Known rows, with every way that one mark hangs from another
[vimugu [pubaf [bogo [vemi bipivi]] kivufab]]: [-6.028  0.212  0.401 -1.612  4.316 -2.045 -2.964  0.075  1.832  2.681
  3.186  4.717  0.572  0.084  0.411  5.238 -1.558 -2.691 -0.128 -0.316
 -5.226]
[vemi bogo]: [-0.644 -2.986  1.285 -0.638  4.377 -0.265 -2.122 -0.558 -1.793  1.340
  4.776  0.238 -0.588 -3.776 -0.692  6.741 -1.371  1.292 -0.739  1.198
  1.749]
[bogo pubaf vemi]: [ 3.807 -3.607  4.218 -0.861  6.894 -0.860 -3.164 -0.373  0.082  3.289
  3.314  3.033 -1.554  0.385 -1.210  7.271 -1.825 -0.438 -2.206  1.708
 -0.925]
[vemi [bogo golav pubaf]]: [ 2.169 -2.213  0.165 -0.931  5.453  0.166 -2.800 -0.511 -2.607  1.922
  2.111  0.391  1.683 -0.573 -0.528  7.270 -1.589  0.375 -2.077  2.273
 -2.719]
[vemi bipivi bogo]: [-2.845 -1.800  1.366 -1.526  3.696 -0.758 -2.315 -3.227 -1.097  3.017
  7.236  2.118 -2.591 -4.509  1.371  6.889 -1.185  0.124 -0.417  1.048
  0.284]
[vimugu [pubaf [bogo golav] kivufab]]: [-3.224  0.293 -1.982 -0.593  4.685 -0.228 -3.484  2.744  0.080 -1.828
 -1.692  1.643  3.879 -0.259  0.621  4.919 -1.063 -3.691 -0.063  1.086
 -4.379]
[bipivi [vemi [bogo [pubaf vimugu]]]]: [ 0.033 -5.725  1.496 -2.078  3.663  0.537 -2.240  3.289  1.072  3.834
  4.127  0.679 -3.680 -0.434 -0.091  5.865 -1.626 -1.523 -2.180  1.999
  3.161]
[kivufab [pubaf vimugu]]: [-1.185 -3.006  1.424 -0.241  4.863 -0.368 -3.085  4.837 -1.089  0.617
  2.277  1.539 -1.877 -2.776  2.934  3.680 -1.535 -1.577 -3.214  2.980
  4.010]
[vimugu [pubaf bogo kivufab]]: [-3.399 -1.409 -0.805 -1.080  4.347  0.217 -3.312  5.288  0.695 -0.211
  0.765  2.710  1.018 -1.599  0.687  4.820 -0.769 -1.894 -0.978  0.214
  0.459]
[vemi bipivi [bogo golav]]: [-2.503 -0.290  0.025 -1.009  4.176 -1.152 -2.690 -5.534 -1.729  1.161
  5.173  1.047  0.204 -3.222  1.274  7.040 -1.496 -1.789  0.417  1.716
 -4.757]
[vemi bipivi]: [-1.183 -1.991  2.732 -1.323  4.942 -0.336 -3.654 -2.749  0.268  1.637
  6.404  3.477 -4.385 -4.580  2.884  6.791 -0.755 -2.781 -0.054  1.521
  1.738]
[pubaf [bogo vemi] kivufab vimugu]: [-3.343 -2.867  2.141 -1.153  4.140 -2.171 -3.347  2.773 -0.490  1.159
 -0.740  2.698  1.748 -1.419 -4.778  3.026 -2.103 -2.495 -0.634 -1.151
 -0.837]
[miki [vemi bipivi [bogo golav]]]: [-2.678 -0.049 -0.144 -1.517  4.172 -1.936 -0.392 -7.293 -0.108  0.586
  3.958  1.964 -1.386 -0.274  0.358  8.441 -1.879 -3.037  0.181 -0.265
 -6.659]
[bipivi [vemi [bogo golav]]]: [-1.347 -2.304 -0.981 -0.961  3.915 -0.595 -1.550 -4.488  0.804 -0.008
  3.339 -2.424  0.605 -1.353  0.189  7.314 -2.099 -2.836  0.812  1.765
 -2.223]
[bipivi [vemi [bogo [pubaf kivufab]]]]: [-0.863 -5.281  0.579 -1.876  2.708  0.262 -1.466  1.486  0.914  4.098
  4.808  1.571 -0.703 -0.625  1.139  6.821 -2.570 -0.312 -2.403  0.502
  1.753]
[pubaf [bogo golav vemi] kivufab vimugu]: [-2.844 -1.241  0.780 -0.874  4.481 -2.506 -3.561  0.347 -1.096 -0.786
 -3.021  1.714  4.652  0.040 -4.867  3.052 -2.356 -4.413  0.123 -0.291
 -5.798]
[pubaf vimugu]: [ 0.777 -3.655  3.924 -0.669  4.944 -0.008 -3.970  2.902 -0.274 -0.234
  2.414  2.367 -3.104 -3.510  0.243  4.828 -0.986 -2.739 -0.752  2.624
  3.272]
[miki vemi]: [ 1.091 -2.723  2.619 -0.889  5.496 -0.698 -1.326 -2.028  1.171 -0.939
  2.886  2.761 -3.704 -1.054 -0.184  8.084 -1.438 -2.826 -0.692 -0.504
  0.914]
[pubaf [bogo golav vemi] vimugu]: [-1.492 -1.063  0.777 -0.781  6.115 -2.121 -3.713 -0.915 -0.915 -0.785
 -2.178 -0.018  2.587 -0.293 -5.387  3.924 -1.489 -4.524  0.439  0.218
 -4.785]
[kivufab [pubaf bogo vimugu]]: [-3.891 -2.483 -1.770 -1.053  5.138 -0.359 -3.410  5.932 -2.116  1.111
  0.274  0.017 -0.145 -3.442  0.012  2.596 -0.724 -1.809 -3.075  0.238
  4.979]
[miki [vemi bogo]]: [-0.833 -2.610  1.171 -1.105  4.437 -1.012 -0.083 -2.282 -0.095  0.540
  3.641  1.280 -2.097 -0.907 -1.376  8.153 -1.808  0.003 -0.997 -1.040
 -0.458]
[miki [vemi bipivi [bogo [pubaf vimugu]]]]: [-1.282 -3.186  2.409 -2.599  3.993 -0.901 -1.252  0.310  0.122  4.430
  4.269  5.020 -5.324  0.530  0.145  7.084 -1.507 -1.559 -2.693 -0.114
 -1.368]

Rows
[ 0.152 -1.183  2.999 -1.240  5.084 -2.079 -3.340 -4.139  0.068  3.472
  2.734  5.450  1.274  1.234  1.020  6.629 -2.833 -3.495 -1.387  1.546
 -8.249] : [bogo golav [pubaf kivufab] [vemi bipivi]]
[ 1.366 -4.741  4.174 -1.199  4.173  0.493 -4.308  6.394 -0.705  1.907
  1.042  5.207 -1.788 -1.318  1.111  4.475 -1.755 -1.698 -3.002  2.170
  2.363] : [bogo [pubaf kivufab vimugu]]
[-3.415 -0.915  0.450 -0.780  4.959 -1.589 -2.516  2.754  1.241  0.987
  0.770  3.096  2.497  0.811 -1.619  5.160 -1.806 -1.314 -0.647 -0.149
 -4.026] : [vimugu [pubaf [bogo vemi] kivufab]]
[ 1.817 -4.429  5.463 -0.898  4.718 -1.330 -3.488  3.995  0.157  3.164
  0.929  5.547 -0.385  1.170 -1.403  4.669 -2.711 -1.605 -2.724  1.922
 -1.763] : [bogo [pubaf kivufab vimugu] vemi]
[ 0.266 -3.137  1.483 -0.974  3.239 -0.270 -3.261  3.704 -2.585  1.524
 -0.265  2.715  2.848  0.053 -0.652  4.756 -2.526 -0.659 -2.521  2.344
 -3.630] : [vemi [bogo golav [pubaf kivufab vimugu]]]
[-3.504 -2.037 -0.616 -0.896  5.709 -2.140 -2.668  3.397 -1.215  2.144
  0.339  0.297  1.229 -0.921 -2.469  2.737 -1.709 -1.542 -2.771 -0.076
  0.772] : [kivufab [pubaf [bogo vemi] vimugu]]
[ 2.252 -2.800  4.293 -0.569  5.078 -1.760 -3.728  1.478 -0.411  1.335
 -1.265  4.340  2.567  2.371 -1.582  4.644 -3.086 -3.304 -1.925  2.553
 -6.738] : [bogo golav [pubaf kivufab vimugu] vemi]
[-0.742 -3.419  5.365 -1.752  4.129 -1.711 -3.853  1.256  0.692  4.871
  3.569  7.244 -2.324  0.298  0.602  4.921 -2.521 -2.626 -2.294  1.605
 -3.132] : [bogo [pubaf kivufab vimugu] [vemi bipivi]]
[-0.494 -4.645  2.694 -1.307  2.985  0.091 -3.072  6.083 -2.189  3.376
  1.794  3.933  0.196 -1.220 -0.593  4.650 -2.184  1.034 -3.476  1.760
  1.131] : [vemi [bogo [pubaf kivufab vimugu]]]
[-4.256  0.218  0.182 -1.649  5.900 -1.796 -3.156 -1.109  1.884  2.885
  4.187  3.122 -1.579 -0.189 -0.127  6.156 -0.706 -2.808  0.213  0.416
 -4.113] : [vimugu [pubaf [bogo [vemi bipivi]]]]
[-0.793 -1.786  1.287 -1.803  4.338 -0.370 -3.662 -0.296 -2.005  3.560
  3.125  2.879 -1.067 -1.081  0.810  5.701 -1.382 -1.938 -1.812  2.907
 -4.040] : [vemi bipivi [bogo golav [pubaf vimugu]]]
[-3.248 -0.766 -3.070 -0.648  5.474 -0.771 -3.593  3.569 -2.717 -0.800
 -2.230 -1.149  2.598 -2.129 -0.217  2.522 -1.048 -3.402 -2.294  1.124
  0.442] : [kivufab [pubaf [bogo golav] vimugu]]
[ 1.656 -3.512  1.267 -1.613  5.154 -0.324 -0.488 -0.060 -0.449  2.888
  3.195  2.541 -2.615  0.875 -1.269  8.710 -1.731  0.703 -2.950 -0.676
  0.092] : [miki [vemi [bogo pubaf]]]
[-4.653  0.446 -0.359 -1.495  4.603 -2.866 -3.265 -5.345 -0.535  1.255
  0.743  2.682  3.526 -1.259 -2.287  4.942 -2.106 -4.660  0.736 -1.517
 -7.494] : [pubaf [bogo golav [vemi bipivi]] kivufab]
[-0.324 -0.915  0.054 -2.030  4.924 -1.196 -0.842 -5.042 -0.509  3.091
  3.458  3.218 -1.867  1.502  0.635  8.876 -1.735 -2.213 -1.804 -0.153
 -6.408] : [miki [vemi bipivi [bogo golav pubaf]]]
[ 1.642 -2.574  1.258 -1.359  4.917 -0.944 -1.288  0.576 -0.875  1.065
 -0.389  2.223 -0.583  2.742 -2.122  6.948 -2.031 -2.318 -2.351  1.021
 -4.758] : [miki [vemi [bogo golav [pubaf vimugu]]]]
[ 0.806 -3.356 -0.864 -1.575  4.704  0.284 -1.931 -2.139  0.356  2.497
  3.156 -1.183 -0.098  0.551  0.443  7.775 -1.984 -2.192 -1.219  1.936
 -1.932] : [bipivi [vemi [bogo golav pubaf]]]
[ 1.304 -1.668  4.088 -1.473  6.095 -1.812 -4.228 -2.459  0.266  3.093
  2.181  4.557 -1.657  1.381 -0.092  5.775 -2.010 -4.470 -1.112  3.176
 -6.889] : [bogo golav [pubaf vimugu] [vemi bipivi]]
[-1.935 -2.626  1.895 -1.238  5.767 -1.771 -3.511  1.481 -0.376  1.190
  0.132  1.042 -0.065 -1.653 -5.107  3.834 -1.129 -2.812 -0.161 -0.544
  0.159] : [pubaf [bogo vemi] vimugu]
[ 0.630 -2.456  0.278 -0.755  3.967 -0.232 -2.589  0.624 -2.681  1.784
  1.142  1.956  3.644 -0.379 -0.047  6.418 -2.457  0.031 -2.401  1.643
 -3.938] : [vemi [bogo golav [pubaf kivufab]]]
[ 2.154 -3.151  2.962 -0.816  4.474  0.106 -4.535  4.060 -1.216  0.036
 -1.286  4.120  1.005 -0.022  0.855  4.512 -2.112 -3.674 -2.301  3.043
 -2.075] : [bogo golav [pubaf kivufab vimugu]]
[-5.162  1.458 -3.044 -1.093  6.096 -2.937 -2.573 -4.706 -1.266  2.473
  1.814  0.370  2.806 -0.888  0.080  4.732 -1.829 -3.297 -1.374 -0.283
 -5.695] : [kivufab [pubaf [bogo golav [vemi bipivi]]]]
[ 1.299 -2.619  4.023 -1.736  6.248 -1.329 -3.298 -3.075  0.765  5.318
  5.882  4.995 -3.510 -0.491  0.683  7.467 -1.658 -1.910 -1.700  1.300
 -2.289] : [bogo pubaf [vemi bipivi]]
[-0.890 -0.533 -0.421 -0.703  6.672 -2.072 -3.221 -4.088 -1.151 -0.458
 -0.670 -0.712  3.368 -0.757 -4.808  5.653 -1.516 -3.408  0.650 -0.580
 -4.992] : [pubaf [bogo golav vemi]]
[-2.694 -3.845  2.642 -2.094  2.331 -0.385 -3.366  3.413 -1.588  5.154
  4.582  5.604 -1.705 -2.025  1.515  4.946 -1.967 -0.247 -2.877  1.324
 -0.217] : [vemi bipivi [bogo [pubaf kivufab vimugu]]]
[ 1.341 -4.682  2.560 -1.351  4.558  0.428 -3.233  4.823 -1.996  3.556
  2.922  2.159 -1.888 -1.518 -0.900  5.494 -1.309  1.047 -2.974  2.243
  1.975] : [vemi [bogo [pubaf vimugu]]]
[-5.943 -1.970  1.908 -1.978  3.522 -2.631 -3.662  0.141 -0.040  2.860
  1.946  4.545 -0.142 -2.187 -2.712  3.182 -1.815 -3.712 -0.197 -1.388
 -2.285] : [pubaf [bogo [vemi bipivi]] kivufab vimugu]
[-3.326 -1.504  1.127 -1.872  3.827 -1.633 -0.333 -4.951  0.403  2.431
  6.315  3.029 -3.997 -1.682  0.471  8.387 -1.616 -1.029 -0.651 -1.233
 -1.892] : [miki [vemi bipivi bogo]]
[ 4.128 -1.974  2.864 -0.518  7.228 -1.265 -3.293 -2.771 -0.308  1.669
  0.988  2.012  1.344  1.611 -1.463  7.233 -2.269 -2.460 -1.439  2.412
 -5.845] : [bogo golav pubaf vemi]
